Known rows, with every way that one mark hangs from another:
[X [J A [G [D R]]] U]: [-1.59 -0.26  0.03 -0.88  0.54 -1.62  1.38  2.15 -0.27 -0.51  0.21  0.09
 -0.15 -0.15 -1.50 -0.56 -0.36 -0.03 -0.39 -3.68 -2.25 -0.19  1.20 -0.43
 -2.23 -0.19]
[J A G]: [-0.52  1.19  0.40  0.18  0.13 -0.66 -0.43  0.91 -0.20  0.08 -0.26 -1.17
  0.18 -0.31  0.81  0.51 -0.39  0.49  0.39 -1.80 -4.15  0.43  0.74 -0.69
 -0.80 -0.03]
[D G R]: [ 0.65  0.38  1.25 -0.75 -0.22  0.10 -1.06  0.98 -0.02  0.30 -0.22 -0.16
 -0.99 -0.26 -0.97  1.28  0.74  0.65 -0.82 -2.38 -0.20 -0.05  0.42  0.09
 -0.44  0.33]
[D Y]: [ 0.38 -0.15  0.30 -0.29 -0.04 -0.42 -0.44 -0.01  0.03  0.26 -0.27 -0.49
 -0.62 -0.14 -0.68  0.22  0.30 -0.08 -0.32 -0.20 -1.24  0.10  0.30 -0.02
 -0.14  0.17]
[A J]: [ 0.06 -0.43 -0.48 -0.31 -0.20 -0.22 -1.05 -0.17  0.39  0.21  1.23  0.24
 -0.23 -0.44 -0.87 -0.03  0.17  0.22 -0.37 -0.41 -0.06  0.25  0.21 -0.60
  0.03 -0.42]
[X [J A [D Y]] U]: [-1.66 -0.25  0.50 -0.92  0.37 -1.83  1.37  2.29 -0.58 -0.78  0.41 -0.80
 -0.08 -0.78 -1.18 -0.87 -0.19 -0.36  0.19 -2.96 -2.53 -0.27  1.28 -0.46
 -1.51 -0.35]
[R D]: [ 0.00 -0.43  0.81  0.20 -0.31 -0.06  0.63  0.98 -0.26 -0.03  0.39 -0.08
  0.37  0.26  0.26  0.65  0.35  0.23  0.40  1.45  0.52  0.18 -0.06  0.56
  0.79  0.02]
[J A]: [-0.51  0.89  0.11  0.09  0.22 -0.05 -1.00  0.50 -0.75 -0.06 -0.01 -0.75
  0.33 -0.19  0.98  0.13 -0.17 -0.04  0.20 -1.17 -1.80  0.37  0.40 -0.31
 -0.29 -0.01]
[A [J [D R Y] G]]: [-0.08  0.28  0.18 -0.32 -0.40 -1.26 -0.38  1.19  1.11  0.33  1.12 -1.19
 -0.90 -0.87 -1.77  0.55  0.33  1.25 -0.37 -2.48 -3.78  0.26  0.90 -1.22
 -0.24 -0.20]
[A [J G]]: [ 0.07 -0.27 -0.28 -0.26 -0.27 -0.67 -0.63  0.09  0.71  0.30  1.06 -0.05
 -0.34 -0.52 -0.98  0.24 -0.01  0.59 -0.27 -0.86 -1.70  0.27  0.44 -0.86
 -0.35 -0.44]
[A [J D G]]: [-0.30  0.15 -0.01 -0.03 -0.36 -1.13  0.03  0.74  1.00  0.18  1.25 -0.83
 -0.20 -0.87 -1.01  0.15  0.00  1.05  0.03 -1.49 -3.03  0.05  0.63 -1.15
 -0.17 -0.39]
[M R]: [ 0.08  0.55  0.57  0.16  0.05 -0.15  0.12  0.62  0.22  0.02 -0.21 -0.10
  0.36  0.41  0.04 -0.31 -0.04 -0.77 -0.25 -0.76  0.20  0.85 -0.01 -0.28
  0.10  0.18]
[Y D]: [-0.03 -0.42  0.01  0.12  0.42 -0.94  0.09  0.19  0.97  0.04 -0.42 -0.24
 -0.59 -0.02  1.40  0.13  0.27  0.21 -0.16  0.29 -1.63 -0.42 -0.38  0.11
 -0.19  0.23]
[J A [G [D R [Y M]]]]: [-0.48  1.01  0.23  0.15  0.40 -1.14 -1.12  1.25  0.11  0.43 -0.46 -1.21
 -0.59  0.05  0.09  0.84 -0.02  0.98 -0.62 -3.52 -4.77  0.39  0.99 -0.85
 -1.31  0.54]
[G [D R [Y M]]]: [ 0.03 -0.26 -0.25 -0.02  0.41 -0.67 -1.02  0.45  0.48  0.51 -0.32 -0.08
 -1.12  0.48 -1.04  0.46  0.54  0.74 -1.42 -2.46 -0.76 -0.02  0.35 -0.26
 -0.67  0.79]
[X [U [J A [D G [Y M]]]]]: [-0.97 -0.21  1.23 -0.47  0.23 -1.71 -0.43  1.59 -0.91  0.06 -0.85 -1.60
 -0.23 -1.12 -0.73 -0.10 -0.05  0.17  0.00 -2.12 -1.61  0.22  0.85 -0.22
 -1.46  0.06]
[A [J [D R [Y M]] G]]: [-0.09  0.11  0.23 -0.30 -0.29 -1.53 -0.83  1.19  1.14  0.37  1.04 -1.33
 -1.15 -0.89 -1.38  0.63  0.38  1.30 -0.42 -2.60 -3.89  0.36  0.97 -1.33
 -0.28 -0.18]
[R [D G]]: [ 0.42 -0.52  1.61 -0.11 -0.40 -0.06  0.19  0.99 -0.49  0.15  0.20  0.02
  0.17 -0.02  0.17  1.14  0.60  0.35  0.20  1.01  0.56 -0.05  0.07  0.69
  0.45  0.12]
[Y M]: [ 0.06 -0.53  0.16  0.01  0.24 -0.80 -1.27  0.02  0.08  0.13 -0.31 -0.36
 -0.76 -0.06  1.16  0.27  0.11  0.10 -0.12 -0.39 -0.12  0.30  0.14 -0.38
 -0.17  0.06]
[U [J A [D G R Y]]]: [-0.43  1.00  1.61 -0.15  0.16 -0.74 -1.08  1.11 -1.21  0.68 -1.01 -2.76
 -0.13 -1.02 -0.54  0.60  0.27  1.05 -0.17 -2.74 -1.30  0.36  0.84 -0.27
 -0.96  0.36]
[Y [D G R] M]: [ 0.46 -0.68  1.07 -0.38  0.51 -1.68 -1.91  0.87  1.05  0.40 -0.85 -0.70
 -2.00 -0.28  1.88  1.28  0.92  0.78 -0.86 -1.74 -1.93 -0.14  0.05 -0.18
 -0.67  0.52]
[M [R D] Y]: [ 0.41  0.53  1.53  0.53  0.02 -0.85 -0.83  1.28  0.14  0.16 -0.33 -0.22
  0.38  0.84 -0.30 -0.56  0.03 -0.61  0.32  0.38 -0.51  1.49  0.12 -0.21
  0.84  0.46]
[D G]: [ 0.61 -0.09  1.14 -0.48 -0.13 -0.01 -0.63  0.02 -0.26  0.23 -0.28  0.11
 -0.25 -0.38 -0.14  0.66  0.33  0.11 -0.31 -0.55  0.08 -0.30  0.19  0.20
 -0.45  0.13]

Rows:
[-0.58  0.53  0.63  0.29  0.43 -0.73 -0.60  0.15 -0.95  0.82 -1.22 -1.87
  0.36 -0.35 -0.32  0.20 -0.30  0.84 -0.27 -1.84 -1.31  0.41  0.57 -0.29
 -1.54  0.36] => [U [J A [G [D Y]]]]
[-0.55  0.94  0.12  0.28  0.36 -0.93 -0.40  0.77 -0.04  0.35 -0.40 -0.96
  0.02  0.03  0.11  0.45 -0.26  0.70 -0.32 -2.56 -4.59  0.15  0.84 -0.65
 -1.24  0.41] => [J A [G [D Y]]]
[-0.72  1.52  1.28  0.37  0.16 -2.04 -0.33  2.02  0.24  0.15 -0.40 -2.76
 -0.34 -0.76  0.89  0.54 -0.15  0.84  0.42 -3.32 -6.97  0.58  1.33 -1.38
 -0.71  0.24] => [J A [D [Y [M R]]] G]
[ 1.08 -0.38  1.81 -0.66  0.03 -1.06 -1.89  0.28 -0.10  0.60 -0.85 -0.68
 -1.27 -0.37  0.00  0.93  0.71 -0.24 -0.83 -1.35 -1.12  0.39  0.58 -0.16
 -0.70  0.44] => [D G [Y [M R]]]
[-1.47 -0.56  0.10 -1.00  0.44 -1.19  0.94  1.61 -0.86 -0.75  0.37  0.19
  0.10 -0.38 -0.81 -0.88 -0.33 -0.77  0.05 -2.19 -0.61 -0.09  0.94 -0.15
 -1.61 -0.49] => [X [J A] U]
[ 0.70 -0.64  1.79 -0.31 -0.43 -0.36 -0.10  0.96 -0.42  0.33  0.02 -0.32
 -0.23 -0.12 -0.33  1.26  0.81  0.28 -0.03  0.90 -0.25  0.03  0.27  0.70
  0.35  0.24] => [R [D G Y]]
[ 0.55  0.09  1.84 -0.09 -0.25 -0.40  0.06  1.26 -0.08  0.26 -0.23 -0.32
  0.17  0.31 -0.15  0.59  0.54 -0.58 -0.27 -0.05  0.01  0.88  0.21  0.20
  0.30  0.35] => [M [R [D G Y]]]
[ 0.47 -0.06  0.51 -0.54  0.08 -0.87 -1.68  0.89  0.35  0.42 -0.42 -1.02
 -1.89 -0.08 -0.71  1.00  0.80  0.51 -0.94 -2.30 -1.51  0.59  0.66 -0.36
 -0.26  0.43] => [D R [Y M]]
[-0.53  0.69  0.62  0.18  0.41 -0.71 -0.71  0.51 -0.86  0.85 -1.20 -1.96
  0.06 -0.32 -0.60  0.38 -0.14  1.02 -0.46 -2.43 -1.36  0.51  0.68 -0.37
 -1.54  0.42] => [U [J A [G [D R Y]]]]
[ 0.25 -0.18  0.71 -0.41 -0.24 -1.23 -1.33  0.69  0.60  0.35  0.96 -0.83
 -0.69 -0.92 -0.87  0.33  0.49  0.49 -0.51 -1.79 -1.96  0.29  0.69 -1.00
 -0.14 -0.13] => [A [J [D G [Y [M R]]]]]
[-0.63  1.41  1.28  0.09  0.06 -0.69 -0.53  1.47 -0.60 -0.09  0.04 -1.69
  0.35 -0.95  0.82  0.46  0.07  0.70  0.41 -2.41 -3.72 -0.19  0.79 -0.57
 -0.35  0.15] => [J A [D G]]
[ 0.01 -0.12  0.35 -0.33 -0.32 -0.67 -0.71  0.50  0.48  0.17  1.24 -0.45
 -0.20 -0.96 -0.97  0.22  0.33  0.75 -0.24 -1.31 -1.35 -0.15  0.49 -0.78
 -0.05 -0.31] => [A [J [D G]]]
[ 0.22  0.03  0.54 -0.61 -0.37 -0.82 -1.08  0.93  0.61  0.32  1.16 -0.83
 -0.91 -0.98 -1.71  0.61  0.67  0.97 -0.65 -2.32 -2.09  0.02  0.76 -0.84
 -0.08 -0.12] => [A [J [D G R Y]]]
[-1.20 -0.16  0.43 -0.23  0.34 -1.27  0.30  1.27 -0.65  0.08 -0.80 -0.83
  0.22 -0.55 -1.02 -0.34 -0.41  0.15 -0.12 -1.92 -1.27  0.21  0.62 -0.16
 -1.75  0.05] => [X [U [J A [G D]]]]
[ 1.08 -0.12  1.64 -1.00 -0.08 -0.86 -2.36  0.93  0.08  0.64 -0.69 -0.90
 -2.15 -0.47 -0.85  1.69  1.15  0.64 -1.24 -2.87 -1.49  0.27  0.84 -0.19
 -0.73  0.54] => [D G R [Y M]]
[-0.69  1.06  1.34  0.14  0.26 -1.43 -0.74  1.36 -0.63  0.70 -1.16 -3.25
 -0.39 -0.94 -0.19  0.64 -0.03  1.40  0.06 -3.08 -3.04  0.65  1.04 -0.76
 -1.21  0.30] => [U [J A [D R [Y M]] G]]
[-0.07 -0.18 -0.54 -0.17 -0.13 -0.67 -0.61  0.31  0.95  0.44  1.09  0.13
 -0.52 -0.23 -1.55  0.34  0.13  0.92 -0.81 -1.91 -1.67  0.16  0.49 -0.89
 -0.60 -0.12] => [A [J [G [D R]]]]
[-0.35  0.40  0.93  0.02  0.09 -0.70 -0.04  0.74 -0.57  0.58 -0.85 -2.26
 -0.23 -0.73 -1.14  0.16  0.21  1.00 -0.15 -1.68 -0.14  0.27  0.48 -0.16
 -0.54  0.30] => [U [J [D R Y]]]
[ 0.19 -0.39  0.52 -0.47 -0.27 -1.16 -1.36  0.47  0.50  0.34  1.05 -0.80
 -0.80 -1.08 -0.91  0.40  0.52  0.73 -0.44 -1.54 -2.01  0.01  0.69 -0.90
 -0.14 -0.20] => [A [J [D G [Y M]]]]
[-1.13  0.18  1.10 -0.50  0.13 -1.25 -0.01  1.92 -0.86 -0.08 -0.66 -1.41
 -0.02 -0.99 -1.15 -0.09 -0.05  0.31 -0.02 -2.54 -1.25  0.15  0.78 -0.14
 -1.32  0.05] => [X [U [J A [D G R]]]]
[ 0.75 -0.87  1.89 -0.30 -0.32 -0.73 -0.71  0.98 -0.42  0.38 -0.13 -0.51
 -0.57 -0.17  0.23  1.40  0.87  0.33 -0.11  0.72 -0.27  0.18  0.36  0.54
  0.27  0.27] => [R [D G [Y M]]]
[ 1.04  0.24  1.52 -1.02 -0.26 -0.29 -1.49  0.90 -0.01  0.57 -0.47 -0.66
 -1.60 -0.44 -1.70  1.49  1.04  0.55 -1.12 -2.63 -1.39  0.07  0.76  0.07
 -0.57  0.50] => [D G R Y]
[ 0.11 -0.40 -0.22 -0.11  0.00 -1.18 -0.97  0.19  0.98  0.56  0.80 -0.09
 -0.60 -0.19 -1.07  0.19  0.14  0.51 -0.88 -1.75 -1.93  0.47  0.55 -1.07
 -0.70 -0.04] => [A [J [G [D [Y [M R]]]]]]
[ 0.46 -1.01  0.99 -0.18  0.57 -1.77 -1.64  0.21  0.85  0.35 -0.88 -0.49
 -1.50 -0.37  2.43  0.86  0.65  0.41 -0.50 -0.45 -1.78 -0.34 -0.11 -0.10
 -0.72  0.40] => [Y [D G] M]
[-0.51  1.19  0.17  0.14  0.32 -0.84 -0.68  1.25  0.08  0.39 -0.37 -1.09
 -0.36  0.07 -0.30  0.76 -0.05  0.95 -0.57 -3.38 -4.72  0.28  0.94 -0.73
 -1.24  0.50] => [J A [G [D R Y]]]
[ 0.04 -0.38 -0.15  0.22  0.45 -0.83 -0.64  0.05  0.37  0.47 -0.43  0.11
 -0.53  0.54 -0.43 -0.05  0.27  0.11 -1.15 -1.47 -0.60  0.06  0.19 -0.25
 -0.68  0.72] => [G [D [Y [M R]]]]
[-0.57  0.70  0.81  0.20  0.28 -0.57 -0.51  0.24 -1.06  0.64 -1.11 -2.00
  0.45 -0.57  0.19  0.23 -0.41  0.67  0.23 -1.24 -0.95  0.57  0.54 -0.32
 -1.26  0.04] => [U [J A G]]
